Each row was made from one path, in order. Every step used is in the known rows, and no mark comes twice. Write each row's path.
(in the rows, 128 means zero)
Known rows:
ridul > balu > legi: [105 158 113 223 145 160 122  78 123 154 158 166 160  97 146 133 135 137
 136 136 144 114 116 105 142 129  82 142 163 155 156 118 139 105 123 126
 146 117]
volateb > supa > kimak > tuvos > mitab > boven: [137 129 146 124 116 133 148  93 157 199 119 149 195  94 135 161 102 122
 117 122 162  98 120  92 136 130  77 125 111 124 147  79  83 131 123 188
  94 124]
balu > kimak > supa > volateb > bugob: [134 144 171 202 103 192  74  84 152 142 141 149 114  66 155 148 134 181
 111 128 160  81 156 100 115 105 163 121 120 191 132 142 109 126 128 180
 102 158]
nukedis > legi > mitab > supa: [127 115  94 154 128 172 148  59  95 154 140 141 189  80 148 131 104 115
 145 122 161 115  95  78 120 142 110 171 149 190 120 138 108 112 116 131
 153 156]
boven > mitab: [123 133 142 183 144 168 126 110 117 153 146 152 195 112 100 154 102 115
 127 114 152 101 124  95 135 133 114 147 133 141 149 110  97 113 122 145
 127 150]
balu > kimak > supa > volateb: [136 151 155 190 127 178 102 101 144 138 153 143 122  70 159 158 113 176
 115 114 158  87 159  98 129 122 137 131 110 208 127 130 113 114 127 167
 106 155]
boven > mitab > ridul: [130 118 150 169 144 159 123 120 121 170 155 143 196 105 102 149 105 126
 102 117 142 100 125  99 139 141 113 149 147 131 145 109  72 119 112 139
  99 111]
ridul > mitab > boven: [125 116 185 148 136 150 113  33 138 146 133 143 186 125 148 177  90 123
 139 135 140 106 146  76 127 130  81 151 150 146 136  88 107 118 131 114
 162 120]
nukedis > legi > mitab > supa > kimak > tuvos: [134 125  97 120 103 150 158  77 122 201 140 138 169  64 139 153 100 112
 123 122 165  99  98  83 125 137  89 158 106 191 132 109  91 127 125 163
 115 158]
nukedis > legi: [134 145 116 170 128 150 127  90 105 163 143 151 146  80 156 139 122 123
 115 120 146 110 117  89 112 154 128 163 152 163 155 119 113 112 127 132
 150 134]
kimak > boven: [133 147 112 174 128 153 103  72 161 154 136 159 172 124 136 151  98 127
 116 115 138 111 114 103 123 135 115 147 136 151 150 129  98 136 139 144
 136 126]
boven > mitab > lufel: [112 135 166 188 133 181 112 124 109 168 148 158 191 119 110 151  98 130
 112 136 157  93 120  87 130 143 134 162 127 131 146 121 136 117 114 140
  92 148]
ridul > mitab > supa: [112 104 130 161 137 173 118  65 170 137 141 140 220 135 167 176  94 129
 157 137 144 104 108  72 117 132  90 158 143 161 131 102 107 110 133 123
 148 147]
legi > mitab > ridul > balu > kimak > lufel: [119 138 152 192 127 180  96 100  89 174 151 156 177  87 114 158 128 174
 111 145 154  90 140  98 103 128  93  99 172 159 143 129  88 130 106 148
 132 104]
kimak > boven > mitab > lufel: [120 139 133 189 130 170 103 101 144 165 140 163 186 139 101 160  87 129
 109 139 163 107 117 101 118 142 138 163 118 135 143 128 122 134 122 153
  96 131]
ridul > balu > legi > mitab > lufel: [ 93 143 135 216 140 185 120  84  96 165 145 179 169  95 127 129 123 136
 127 148 165 108 108  98 147 128  88 141 153 157 140 141 169 109 108 115
 112 126]
tuvos > mitab > boven: [146 124 164 158 142 147 136  53 112 124 128 148 189 109 127 161  98 120
 137 118 158 118 137  88 143 126  95 156 144 124 131 100  98 130 111 150
 141 123]
supa > kimak > boven: [144 138 126 145 111 145 114  79 167 155 140 157 162 109 132 156  94 119
 105 113 142  99 127 110 121 129  97 141  98 147 155 121  91 144 129 159
 124 151]
balu > legi > mitab > boven: [122 127 146 148 137 144 136  25  87 145 131 159 166  82 121 139 104 106
 151 116 160 103 147  89 175 134  82 147 156 166 127 133 112 117 115 126
 165 141]
tuvos > mitab: [135 127 133 172 143 157 134 101 131 118 130 161 197 112 127 168 109 121
 129 107 155 111 122  90 134 115 109 146 138 128 142 107 101 128 115 147
 126 134]
supa > volateb: [131 140 141 179 136 173 115  98 143 150 156 147 177  96 150 136 109 146
 110  99 139 103 114  87 151 123 112 154 106 148 139 113 131 115 127 147
 132 149]
legi > mitab: [121 127 143 161 132 175 128  89 101 149 134 159 196  95 113 146 101 113
 122 100 143 100 121  88 142 121  95 133 140 161 139 134 105 120 125 128
 136 150]
kimak > supa > volateb > bugob: [130 135 157 186 114 196  83  80 144 155 139 150 137  73 158 128 128 162
 100 127 152  97 120 102 138 108 147 126 112 173 136 128 115 129 132 162
 118 138]
kimak > lufel: [118 144 130 155 123 166  90  99 101 166 138 162 186 103 144 152 113 142
 119 125 143  94 121  91 129 147 119 131 144 136 162 114 105 130 131 144
 177 139]
ridul > balu > kimak > supa > volateb > bugob: [125 158 172 247 117 206  75  78 149 154 154 151 115  70 151 136 146 203
 109 149 159  94 139 111 103  92 140 109 131 191 137 133 127 119 125 171
 105 134]
kimak > supa: [129 145 143 167 132 171 106  95 119 149 138 155 142  90 154 146 114 135
 113 123 139 102 125 106 138 139 118 128 138 187 146 125  96 116 145 134
 127 134]
kimak > boven > mitab > ridul: [141 124 118 174 141 148 115  96 157 170 146 146 189 125  94 158  92 127
  99 120 150 110 117 110 126 138 115 147 142 136 139 119  61 136 122 153
  98  93]
nukedis > legi > mitab: [131 125 118 156 130 159 141  82  83 155 135 157 162  71 124 144 111 107
 120 108 158 108 118  85 120 134 113 151 152 175 140 130 108 113 115 127
 155 141]
nukedis > sogekas: [ 96 106 125 178 142 165  97 104 121 165 135 160 180 116 162 139 119 129
 118 129 160 102 113  95 124 158  88 133 146 159 151 119 116 108 112 137
 152 128]
bapos > sogekas: [104 139 142 142 137 206 107  88 126 168 135 165 176 108 146 143 119 119
 132 117 136  99 102 107 137 148  80 132 135 161 171 112 117 103 133 124
 135 135]
mitab > ridul: [136 129 151 158 130 155 111 115 129 172 151 147 174  99 149 138 117 135
  98 112 126  98 119  99 129 148 108 149 152 134 147 120  84 125 127 129
 100 104]
balu > kimak > boven > mitab > supa > volateb > bugob: [135 117 120 216 108 183  89  48 194 145 147 135 185 120 114 155 103 172
 144 136 179  98 131  92 106 103 163 158 109 168 111 143  97 137 115 209
 111 168]
legi > mitab > supa > volateb > bugob: [119 103 139 172 114 208 107  50 138 152 137 143 214  92 139 120 114 146
 136 116 159 102  91  80 144  98 124 150 115 163 112 145 120 132 116 160
 130 170]
legi > mitab > supa: [119 113 124 157 131 183 132  64 111 149 137 145 219 107 138 137  97 117
 148 111 144 104  98  82 141 129  95 152 138 176 119 141 104 118 128 133
 138 165]
supa > volateb > bugob: [126 134 157 188 112 189  89  82 150 159 142 152 169  88 146 128 129 153
 107 114 144  96 112  91 135 107 142 144 115 133 147 122 131 128 122 161
 127 149]
ridul > mitab > legi: [110 124 119 156 143 139 131  91 166 148 135 122 179 141 158 183 109 122
 146 128 162 103 120  83 106 137 114 131 155 153 128  95 100 110 126 115
 152 128]
balu > legi > mitab: [109 128 113 166 133 155 138  74 105 140 138 170 176  83 119 149 116 108
 143 107 160  99 135  90 166 128  93 137 152 167 139 137 116 113 117 126
 147 148]

Write each row's path:
[140 133 134 194 138 150 127  97 160 178 163 147 180 116  90 150 101 136
  85 142 148 111 111 128 113 117  72 130 112 132 150 104  72 142 109 157
  89  94]  supa > kimak > boven > mitab > ridul > balu
[138 154 131 222 128 156  92  84 169 168 159 147 146 115 136 156 123 172
 104 143 138 110 135 121  84 131 103 131 164 157 142 133  85 132 126 153
  88  80]  mitab > ridul > balu > kimak > boven
[117 127 140 147 110 161 124 130 149 178 138 154 188  92 154 133 121 120
 105 114 136  82 108  99 122 143  94 124 112 145 162 120 104 116 122 155
 111 165]  volateb > supa > kimak
[117 127 107 214 159 145 142  96 138 134 153 161 178  91 136 152 136 139
 126 138 164 123 117 111 146 123  79 141 167 126 142 102 106 122  98 139
 105  69]  tuvos > mitab > ridul > balu > legi
[134 109 103 133 114 163 135  48 156 148 135 145 205 111 124 150  77 113
 133 116 156 104 106 101 130 116  79 143  97 180 119 144  86 145 122 157
 127 176]  legi > mitab > supa > kimak > boven
[123 135 164 209 133 177 116 101 111 165 155 154 167  87 115 150 128 162
 109 127 141  94 140 102 103 118  84 119 171 164 132 140  91 118 111 132
  88 106]  legi > mitab > ridul > balu > kimak
[119 129 151 193 146 179 127  97 105 174 151 155 190  93 118 131 124 137
  99 124 134 112  98 107 129 119  69 122 162 150 135 124  96 121 118 112
 108  90]  legi > mitab > ridul > balu
[107 106 109 180 119 189 119  35 141 142 139 150 196  79 143 119 124 140
 155 121 175 101 104  81 168 106 122 151 126 172 113 148 134 124 110 161
 141 169]  balu > legi > mitab > supa > volateb > bugob
[129 160 154 224 131 157 111 129 147 215 166 144 161  99  97 172 123 174
 102 146 149  98 137 105 102 125 100 127 157 151 148  93  73 112 125 168
  54  81]  boven > mitab > ridul > balu > kimak > tuvos
[119 140 111 175 149 144 146 115 119 163 148 121 179 130 115 151 112 120
 139 112 171 105 115  96 128 146 133 140 144 145 125 113  88 110 111 146
 137 146]  boven > mitab > legi
[131 108 117 151 123 147 130 128 180 192 142 146 201 111 105 147 102 118
  87 126 155  90 110 119 117 144  98 120 110 134 151 121  56 135 107 175
  76 114]  volateb > supa > kimak > boven > mitab > ridul
[151 124 139 123 117 129 146 132 166 181 139 148 172  87 126 184 106 130
  86 110 152  98 123 103 137 122  84 134 108 112 150  78  62 149 116 176
  54 100]  supa > kimak > tuvos > mitab > ridul
[127 129 116 140 117 149 147 140 179 188 124 162 199  99 132 172 114 121
 108 110 161  92 103  95 126 123  91 113 104 129 166  85  86 126 124 188
  75 134]  volateb > supa > kimak > tuvos > mitab
[133 166 132 224 132 155 124 109 159 165 142 165 163 105 116 190 124 169
 130 134 162 109 136  97 101 103  99 125 154 145 150  85 103 118 125 175
  84 106]  ridul > balu > kimak > tuvos > mitab
[132 119 136 143 113 163 126  86 143 156 154 135 193 100 164 136 100 126
 130 120 137  96 107  92 131 138  88 161 102 158 136 121 105 128 124 154
 121 186]  mitab > supa > kimak
[135 156 103 168 125 124 143 120 166 166 132 133 151 121 137 201 119 156
 146 112 185  98 145  89 104 132 143 127 152 151 121  97  76 122 120 183
  90 127]  balu > kimak > tuvos > mitab > legi
[107 120 105 181 129 169 152  55 118 150 155 152 192  84 132 128 115 123
 152 136 165 106 105 101 155 115  48 137 123 182 127 131 130 119 105 139
 138 169]  ridul > balu > legi > mitab > supa > kimak
[139 145  99 124 126 115 162 122 164 178 133 129 161 112 134 186 108 123
 125 111 183 102 117 101 128 124 109 125 108 129 134  80  76 135 116 178
  93 136]  supa > kimak > tuvos > mitab > legi
[137 113 124 145 130 154 140  94  90 170 142 147 162  62 130 138 120 113
  98 109 150 105 118  92 120 146 110 153 164 162 138 132  81 122 109 124
 121 104]  nukedis > legi > mitab > ridul
[139 127 126 159 124 144 130  92 157 150 144 152 176 121  86 165  84 112
 109 121 162 100 134 110 126 120  99 138  89 141 150 113  80 142 116 171
 119 157]  supa > kimak > boven > mitab
[134 122  87 191 146 177 127  62 178 148 153 135 218 131 119 146  77 143
 139 120 166 119  91  95 143 119 119 172  90 167 108 121 106 127 121 179
 134 150]  kimak > boven > mitab > supa > volateb
[137 154 145 134 103 146 119 118 151 203 144 151 156  90 137 163 104 126
  99 110 136  89 123  96 134 130  89 134  98 145 166  94  94 132 141 163
  96 148]  supa > kimak > tuvos
[130 173 101 214 139 139 143 113 165 176 142 134 150 121 136 189 133 170
 148 135 183 113 129 100  92 120 121 117 164 152 126  92  93 114 118 175
  94 103]  ridul > balu > kimak > tuvos > mitab > legi
[130 107 138 151 126 163 141  92 134 154 155 134 211 111 120 148  88 117
 136 124 155  94 114  91 137 130  92 162  95 152 133 111  93 124 111 164
 116 192]  boven > mitab > supa > kimak
[108 129 130 132 107 165 101 132 124 190 133 159 200  94 151 142 121 133
 107 131 148  76 108  95 121 154 103 105 113 134 173 115 100 130 120 169
 154 161]  volateb > supa > kimak > lufel
[134 106 112 125 120 158 129  89 128 133 136 148 223 108 145 173  95 136
 144 132 176  97 114  84 133 128  98 142 103 126 137 101  92 149 105 184
 154 171]  tuvos > mitab > supa > kimak > lufel
[110 136 121 223 159 154 138 103 121 169 166 155 176  95 106 139 128 137
 120 142 156 113 119 115 147 135  84 142 164 136 147 109 103 109 105 134
 110  84]  boven > mitab > ridul > balu > legi
[139 106 125 140 127 155 150  87 149 118 141 144 212 108 146 163  95 122
 141 116 160 106 110  90 135 119  87 157 101 138 124 109  94 136 105 168
 112 176]  tuvos > mitab > supa > kimak
[111 145 118 210 144 156 119  93 131 174 165 157 156  87 152 127 140 145
 116 139 138 113 114 116 144 141  81 142 171 143 150 118 111 112 118 122
 114  79]  mitab > ridul > balu > legi
[141 152 134 178 120 143 125 114 162 157 130 162 162 104 120 201 109 151
 130 112 164  97 155  86 112 117 124 137 141 143 145  96  88 125 127 186
  83 130]  balu > kimak > tuvos > mitab
[134 138 160 215 145 196 118  94 123 155 159 140 141  59 132 142 123 189
  95 128 157  98 140 111 125 104  94 103 132 210 111 135 100 115 111 148
  78 103]  legi > mitab > ridul > balu > kimak > supa > volateb
[140 123 104 144 110 150 117  60 177 156 145 139 188 121 155 146  87 127
 127 125 146 104 104 104 123 134  92 159  97 163 132 131  92 145 132 165
 125 166]  mitab > supa > kimak > boven
[141 127 145 141 130 149 140  33  60 161 132 146 157  70 126 134 103 107
 126 118 161 114 136  84 130 142  98 161 159 173 127 123 107 118 118 125
 173 127]  nukedis > legi > mitab > boven
[102 147 113 212 149 171 137  68 102 150 147 174 177  88 117 136 127 123
 140 125 156 112 114 102 153 114  69 125 162 170 143 131 134 108 113 119
 149 127]  ridul > balu > legi > mitab
[124 138 166 230 140 167 112 121 128 169 170 144 170 101 101 158 125 165
 114 143 150  95 144 107 101 126 101 134 163 146 142 117  86 111 106 151
  79 104]  boven > mitab > ridul > balu > kimak
[121 117 137 185 110 198  95  60 158 160 147 135 195 101 170 116 121 156
 131 125 146 104  92  85 136 113 138 164 112 151 123 133 128 128 125 172
 129 162]  mitab > supa > volateb > bugob
[133 131  97 163 130 157 137  88 163 166 132 149 215 119 147 174  97 135
 148 115 159 119  91  78 136 126 107 159 131 148 130  93  91 127 135 170
 102 126]  kimak > tuvos > mitab > supa
[120 139  86 229 156 143 125  78 157 171 157 156 170 115  97 145 114 137
 119 146 166 124 115 122 136 131  87 141 157 145 142 118  88 124 108 149
 110  67]  kimak > boven > mitab > ridul > balu > legi
[120 112 132 127 110 152 128  80 200 187 141 137 200 121 163 197  84 130
 134 136 147  90 112  79 121 126  70 148 101 163 143  73  95 125 142 152
 107 151]  ridul > mitab > supa > kimak > tuvos
[128 167 152 209 119 156  96 120 156 216 163 149 142  91 143 160 134 180
  97 137 130  96 134 107  99 133  96 128 166 154 153 102  86 116 138 158
  60  77]  mitab > ridul > balu > kimak > tuvos
[144 138 140 172 131 145 145 126 161 192 152 154 175  90 124 170 119 146
  86 130 151 110 108 115 124 111  62 123 119 112 155  70  78 140 115 168
  55  77]  supa > kimak > tuvos > mitab > ridul > balu
[121 182 143 222 119 163  97 107 150 202 157 157 142 102 137 167 128 173
 117 140 137 100 131 101  96 120 100 127 154 163 157 104 115 113 144 160
  95 113]  ridul > balu > kimak > tuvos
[137 132 151 221 143 161 127 114 144 133 153 150 170  99 126 169 132 165
 116 137 154 108 140 103  96 113  97 131 170 133 136 110  88 124 102 158
  76  90]  tuvos > mitab > ridul > balu > kimak
[121 136  82 131 121 128 167 149 183 200 123 131 186 116 145 170 124 122
 123 113 183  94  94  98 119 141 111 103 115 132 138  88  74 123 113 191
  83 130]  volateb > supa > kimak > tuvos > mitab > legi
[118 158 147 252 129 177  92  98 154 167 151 163 161 137  96 167 105 168
 118 165 169 103 138 111  82 127 129 146 138 153 142 132 132 124 115 160
  81 128]  ridul > balu > kimak > boven > mitab > lufel
